Known rows, with every way that one mark hangs from another:
{zelo {teli {fogu {zufo bame {nuroza nitag}}}}}: [  8  12   3  -5 -17  -8 -21  -5  -7  -7  -7 -14  -3  -6 -18   7  -6  -5
  -9]
{teli {fogu doba}}: [  7  -4  -1   7 -27  -1   5  -5  -1  -7   3 -10   8 -19 -14  -4   7 -26
  11]
{bame {zufo {nuroza nitag}}}: [  2  27   6  27 -28   9 -33   6   5 -14  -8  -2 -10 -11  -1 -11  14  22
 -20]
{fogu {doba bame}}: [ -3  -7   5  14  -5   7   5 -10  -5 -14   4  -9  21 -17   5  -6  11 -31
  16]
{teli {fogu {doba bame} {zufo nuroza}} zelo}: [ -2 -26  -7  22 -19  -5   4  -8 -18  -6  15 -17   8  -4   3  -1   5 -33
  -3]
{fogu doba {teli zelo} {zufo bame {nuroza nitag}}}: [ -9 -20   7  13  11  -1 -27  -4  -8   5  -4  17  18  -7  11   5  11 -26
 -13]
{vari {bame {zufo {nuroza nitag}}}}: [  4  28   4  26 -17  19 -32  -1   5 -14  -2  -2  -5   3  -9 -16  23  18
 -16]
{nuroza nitag zufo}: [-14  17   4  10 -18   0 -23   4   9  -9   2   0   2  -6  -6 -25   1  12
 -18]
{teli zelo}: [ -3   5 -13   7   0   1 -11  -1 -11 -31 -16 -37  17 -19 -14   6 -13 -24
  13]
{doba fogu}: [ 12   3   4  19  -7   4   2 -13  -4  -2  -6 -12  -9 -10  -9   4  -5  -9
  15]
{doba bame {fogu {teli zelo} {zufo {nuroza nitag}}}}: [ -3 -21  11  34  11   4  -1 -28 -29   3   8   1  -9   5  15   8   5  -7
  -4]
{nuroza {zufo bame}}: [ -7   9  -2  -1  -7   4 -10   8  21   5   4   1  16  -9 -10 -20   3  -9
 -13]
{zelo {teli {fogu {doba bame}}}}: [ 10   1   1  -6 -17  -5  11 -10 -16 -15  -3 -29   6 -18 -18   7  -1 -29
  17]
{doba {fogu teli {zufo bame nuroza}}}: [ 11  -8  14  18   6   5  -9 -15  -5  21  -6  17  -8   0   3  11   5  -6
  -4]
{fogu teli}: [  3  12   6  -1   5   9 -11  -9 -10 -17 -25  -8  13 -22 -10  10   3 -13
  11]
{fogu doba {teli zelo} {zufo bame}}: [ -4 -28   3   4  18  -1  -5  -2  -1  -1 -10  -1  25  -6   4   6  10 -42
   0]
{zufo bame {nuroza nitag}}: [ -6  22   3  10  -5   6 -46  -3   6   0  -1  18  15 -18  -7  -4   1   4
 -13]
{teli {fogu doba {zufo bame nuroza}} zelo}: [  1 -23 -10  13 -17  -8  -6   0  -4   2  10  -9  13  -6  -6   1   2 -35
  -6]
{nitag nuroza}: [  0  22   8   1 -14  16 -31   2  11 -24 -18  -7  15 -17   5  -1  -2  -6
   2]
{teli {fogu {doba bame} {zufo {nuroza nitag}}} zelo}: [ -7 -24  -5  24 -20  -7  -4  -9 -18  -8  18 -12   7  -2   4  -5   6 -25
  -8]

Rows:
[ -1  -2   3  12   6   3 -23  -5 -21 -11 -23  -9   5  -6   5  15   0 -12
  -6] => {fogu {teli zelo} {zufo nuroza}}
[  2 -10   5  14 -25  -5 -17  -3   7  10  12  16   5  -4  -2  -9  12 -14
 -15] => {teli {fogu doba {zufo bame {nuroza nitag}}}}
[ -3 -32  -9  17 -14  -7  14  -8 -13 -14  13 -26  13  -2   0  -4   4 -39
   2] => {teli {fogu {doba bame} zufo} zelo}
[ 11 -10   6  19   0   1  -2 -10   9  10  -1  -1  -5   5  -1   1  -1 -11
   0] => {doba {fogu {zufo bame}}}
[ -2 -17  18  19   2   8  -6 -14 -18   4  -3  16  10  -6  23   4  22 -21
  -3] => {fogu {doba bame} teli {zufo nuroza}}
[  4   0  12  43 -15  11   0 -18  -8   3  16   2 -19   0   9  -9  16  13
  -9] => {doba {bame {zufo {nuroza nitag}}} fogu}
[  0  -8  14  20  -4  14   3  -9 -12  -2  -1   8  10 -19  11  -1  29 -18
   2] => {fogu {doba {bame {zufo nuroza}}} teli}
[ 12  -4   1  -9 -14  -9   1  -3  -1  -5  -7 -21   5  -7 -17   6  -1 -28
   5] => {zelo {teli {fogu doba {zufo bame}}}}
[  4  -3  10  20 -18   2 -19   2  -2   1  -8   4   3  -4  13  -2   9 -16
  -3] => {fogu doba {zufo nuroza}}
[ -7 -26   9  20   8   4  -4 -12 -25  -3  -2   1  14  -6  21   8  14 -32
  -1] => {fogu {doba bame} {teli zelo} {zufo nuroza}}
[  2 -13   8  22  10   0 -16 -15 -12  12  -3   9  -7   1   2  10  -1  -7
  -8] => {doba {fogu {teli zelo} {zufo bame {nuroza nitag}}}}
[ 13   0   3  -6 -18  -8  -7  -2  -6   1  -5 -13   2  -9 -14   8  -1 -23
   0] => {zelo {teli {fogu doba {zufo bame nuroza}}}}
[ -4  -9 -11  13 -14  -8 -21  -2  -5  -6   7 -11   7  -2 -11  -1  -5 -14
 -17] => {teli {fogu {zufo bame {nuroza nitag}}} zelo}
[ -2 -24   5   9   8  -1  -2  -4 -13 -12 -18 -12  15  -7   8   8   7 -36
   6] => {fogu doba {teli zelo} zufo}
[  1 -27   8  26  17   4  17 -26 -23  -2   3 -13  -3   5  11   9   5 -21
   6] => {doba bame {fogu {teli zelo} zufo}}
[  1 -16 -15   6  -9  -7  -3  -1   0 -11   2 -25  14  -2 -15   1  -5 -28
  -7] => {teli {fogu {zufo bame}} zelo}
[ -2 -12   0   4   9   4   0  -5 -17 -16 -17 -15  21 -25  -5  10   4 -41
  20] => {fogu doba {teli zelo}}
[ -8 -33   6  15  15   2   8 -12 -19 -13  -5 -12  20  -4  16   5  13 -40
   5] => {fogu {doba bame} {teli zelo} zufo}
[ -8  16   7  -4 -14  14 -27  11  28  -2  -1   9  18  -9   5 -17   3  -5
 -17] => {nitag {nuroza {zufo bame}}}
[  0  -7   6  22 -13  10   7  -3   2 -13   5 -10  12 -13   7 -13  22 -21
   5] => {fogu {doba {bame zufo}}}
[  8  -5  15  35  -4  16  10 -21 -16   9   7   5 -17  -6   9   2  21   3
  -3] => {doba {bame {zufo nuroza}} {fogu teli}}
[ -6 -16  -8  25 -25  -2   2  -6 -14 -13  19 -17   5 -13  -5  -8  11 -22
  -5] => {teli {fogu {doba {bame {zufo {nuroza nitag}}}}} zelo}
[ -8 -22   2   9  15   6  10 -14 -23 -17  -4 -14  26 -22   4   7  10 -44
  19] => {fogu {doba bame} {teli zelo}}
[  9  26   2  23 -17  21 -23   1   5 -13  -5  -7  -3   1 -11 -12  23  10
 -10] => {vari {bame {zufo nuroza}}}
[  6 -11  12  35  -5   6   3 -23 -14   8  11   0 -12   7  16   1   6  -4
  -1] => {doba bame {fogu {zufo nuroza}}}
[  6  -6  16  22   5   3 -18 -17  -5  19  -3  22 -10   2   4   7   5   2
 -10] => {doba {fogu teli {zufo bame {nuroza nitag}}}}
